Each row was made from one path, in order. Every step used is in the known rows, and no mark comes twice. Write each row's path.
In the rows, zero is written as 128.
Known rows:
gapoti, merif: [131 138 140 115 143 107 134 131 122 139  88  99 128 127 126 134 125 154
 118 139  93 199 153]
merif, gapoti: [133 124 127 129 129  85 106 103 137 164 148 104 141 137 138 133 132 109
 138 152 111 164 168]
vudo, merif, zisa, tesek, gapoti, rabu: [152  88  79 114 116  48 109 147 135 173 124  89 107 147 132 143  98  98
 105 149  87 156 159]
faro, merif, zisa, tesek, rebol: [108 117 125 140 112 100 109 123 159 154 112  92 112 115 107 151 124 102
 120 153 111  94 131]
gapoti, merif, zisa, tesek, rebol: [118 113 111 132 136  93 136 137 144 156  64  71 118 102 110 138 116 134
 117 155 101 132 112]
rebol, tesek, gapoti, merif: [163 125 116 113 143 130 152 201 133 149  19  87 150 121 153 155 105 175
  92 147  87 219 132]
gifaf, rabu, faro, merif, zisa, tesek: [124 110 171  86 108 170  72  78 136 162 205 131 112 119 131 183 128  29
 133 129 172  29 120]
rabu, gapoti, merif: [135 156 133 120 145 136 122 132 125 114  92 114 132 120 130 152 103 171
 114 137 114 174 149]
rebol, tesek, zisa: [119 113 131 138 138 131 163 172 153 153   8  98 159 109 149 114 112 100
 114 166  34 206 155]
rabu, gapoti: [137 149 143 129 126 127 119 143 138 120 113 120 149 125 123 119 103 135
 121 144  96 164 181]
rebol, tesek, gapoti, rabu, faro, merif: [172 128 106 106 129 211 109 154 129 142 133 105 106 161 161 176 114 181
  83 132 148 129 125]
gifaf, rabu, faro: [142 125 179  91 122 191 109 113 121 147 165 127 135 126 139 116 125  85
 137 130 133 113 168]
faro, merif: [123 142 153 121 119 113 107 119 138 136 140 119 121 142 125 145 131 127
 119 135 105 163 172]
gifaf, rabu: [133 124 173 103 123 130 127 134 131 142 153 119 152 120 134 102 120  91
 134 140  92 155 181]
merif, gapoti, rabu, faro: [150 120 103 114 139 163  88  72 119 158 217 101 103 163 146 143 135 141
 125 140 160 113 144]
zisa, tesek, gapoti, rabu, faro, merif, vudo: [151 112 100  94 122 140  75 128 125 163 162 100  66 162 131 187 111 123
 114 151 156  99 101]
vudo, merif, zisa, tesek, rebol: [109  96 117 141 102  57 124 137 150 175  71  94 119 117 127 115 114  88
 139 156  64 142 177]
gifaf, rabu, gapoti, tesek, rebol: [129 135 120 148 131 199 120 125 136 106 135 114 154  90 133 103  93 164
 107 147  99  73 138]
zisa, tesek, rebol: [127 117 117 142 118 112 131 191 151 153  64  79 123 108 130  84 114 142
 120 169  91 147 169]
faro, merif, gapoti: [122 137 133 128 120 102  81  80 141 159 176 120 120 147 140 175 139 115
 134 144 140 139 154]
vudo, merif, zisa, tesek: [117  92 131 119 102  36 107 117 140 180 109 109 132 128 132 134 116  46
 139 150  60 154 186]
tesek, gapoti, rabu, faro, merif: [166 141 108 104 130 189  90 126 121 135 166 106  76 168 131 163 116 170
  90 126 174 122 135]
zisa, tesek, gapoti, rabu: [167 111  81 115 131 104 115 207 136 152 115  74 110 141 134 111  99 150
  86 163 115 159 150]

Which path is each row?
[142 111 109 100 136  56 119 173 129 171  46  83 109 121 122 165 103 120
 125 165  98 184 104]
zisa, tesek, gapoti, merif, vudo
[164 114 112 104 128 183 110 113 133 147 153 103 116 155 131 203 115 139
  84 126 139 105 102]
rebol, tesek, gapoti, rabu, faro, merif, zisa
[116 125 146 107 143  67 133 101 120 151  95 103 124 133 111 160 124 126
 147 147  60 208 129]
gapoti, merif, vudo
[114 110  83 159 149 107 108  79 139 162 100  94 134 114 139 135 121 100
 112 169  86 127 114]
merif, gapoti, tesek, zisa
[124 103 137 121 118  58 117 130 146 163 121  92 149 119 109 131 120  58
 123 156  80 132 150]
merif, zisa, tesek
[124 122 104 163 133 136 136 137 136 131  93  85 141 111 117  87 118 180
 100 156  66 140 147]
gapoti, tesek, rebol
[148 109 152  84 108 167  72 118 138 166 166 120 105 118 125 190 111  42
 112 131 192  32 108]
gifaf, rabu, faro, merif, zisa, tesek, gapoti
[161  98  84 116 131  73 118 164 140 159 138  72 121 136 108 136  99 107
  88 156 104 133 126]
merif, zisa, tesek, gapoti, rabu
[132 138 182  88 115 206  85  90 124 141 194 142 109 134 144 156 132  92
 133 121 164  85 157]
gifaf, rabu, faro, merif
[169 126  96 118 138 110 132 176 128 137 123  83 119 151 120 110 105 169
  91 145 100 192 158]
tesek, gapoti, rabu
[160 125 103 109 137  92 118 206 132 160  40  79 112 115 136 142 102 147
  94 156 130 177 130]
zisa, tesek, gapoti, merif
[176 113  88 102 130 163  97 185 125 156 129  82  93 146 141 123 103 145
  89 152 161 116 137]
zisa, tesek, gapoti, rabu, faro
[132 115  97 147 134 100  94  79 129 159 166 100 152 127 141 140 128 128
 114 156  97 121 136]
merif, gapoti, tesek
[132 112 117 103 123 154  77  74 130 152 216 105  88 153 123 183 127  97
 109 135 158  56 114]
gapoti, rabu, faro, merif, zisa, tesek
[133 132  98 125 134 119  80  71 132 147 230 109 102 168 144 173 136 152
 118 141 142 129 142]
faro, merif, gapoti, rabu
[117 106  73 167 119  99 101  85 133 169 115 101 122 126 159 121 122 162
 130 157  78 131 166]
vudo, merif, gapoti, tesek, rebol
[148 118 128 104 111 132  77 124 142 168 124 104  95 132 117 192 114  72
 103 137 179  71 112]
rabu, faro, merif, zisa, tesek, gapoti
[160  90  87 100 113 108  92 128 123 179 139  96  87 154 137 153 100  95
 109 138 132 110 146]
vudo, merif, zisa, tesek, gapoti, rabu, faro
[158 115 113 118 119  83 116 217 145 164  62  85 127 121 130 112 102 113
 100 164 113 168 161]
zisa, tesek, gapoti
[148 110  88 114 124  88  95 141 144 153 164  86 100 147 113 179 106 112
  85 146 135 106 112]
faro, merif, zisa, tesek, gapoti, rabu
[123 132 166 108 117 144  93  54 131 147 171 126 112 144 106 185 138  79
 126 118 139  97 135]
rabu, faro, merif, zisa
[110 125  94 145 141 186  68  33 131 160 137 117  91 130 150 188 132 104
 112 149 157  59  90]
rabu, faro, merif, gapoti, tesek, zisa
[174 113  95 120 136 135 150 203 136 144  91  82 151 143 148 125 102 178
  81 155  76 200 152]
rebol, tesek, gapoti, rabu
[105 100  76 157 133  84 100  67 133 176  82 112 120 124 163 140 117  92
 128 162  65 147 151]
vudo, merif, gapoti, tesek, zisa
[167 125  93 101 124 178  74 161 127 151 158  96  67 156 147 163 110 154
  86 143 187  89 124]
zisa, tesek, gapoti, rabu, faro, merif
[138 132 137 127 132 177 104 111 129 112 171 130 169 104 139 124  97 128
 108 141  96  85 144]
gifaf, rabu, gapoti, tesek
[102 122  84 157 142 124  85  55 142 156 125 109 112 122 143 176 128 107
 107 160 112 102 102]
faro, merif, gapoti, tesek, zisa
[169 100  93 102 131 134 101 140 130 163 151  80 101 144 114 147 105 101
  91 145 148  90 111]
merif, zisa, tesek, gapoti, rabu, faro
[125 105  92 146 119  74  85  66 124 175 152 118 137 138 165 145 127 119
 130 149  77 143 172]
vudo, merif, gapoti, tesek
[129 142  99 169 133 166 124 133 140 109  93  99 147 104 121 103  95 195
  99 154  83 112 140]
rabu, gapoti, tesek, rebol
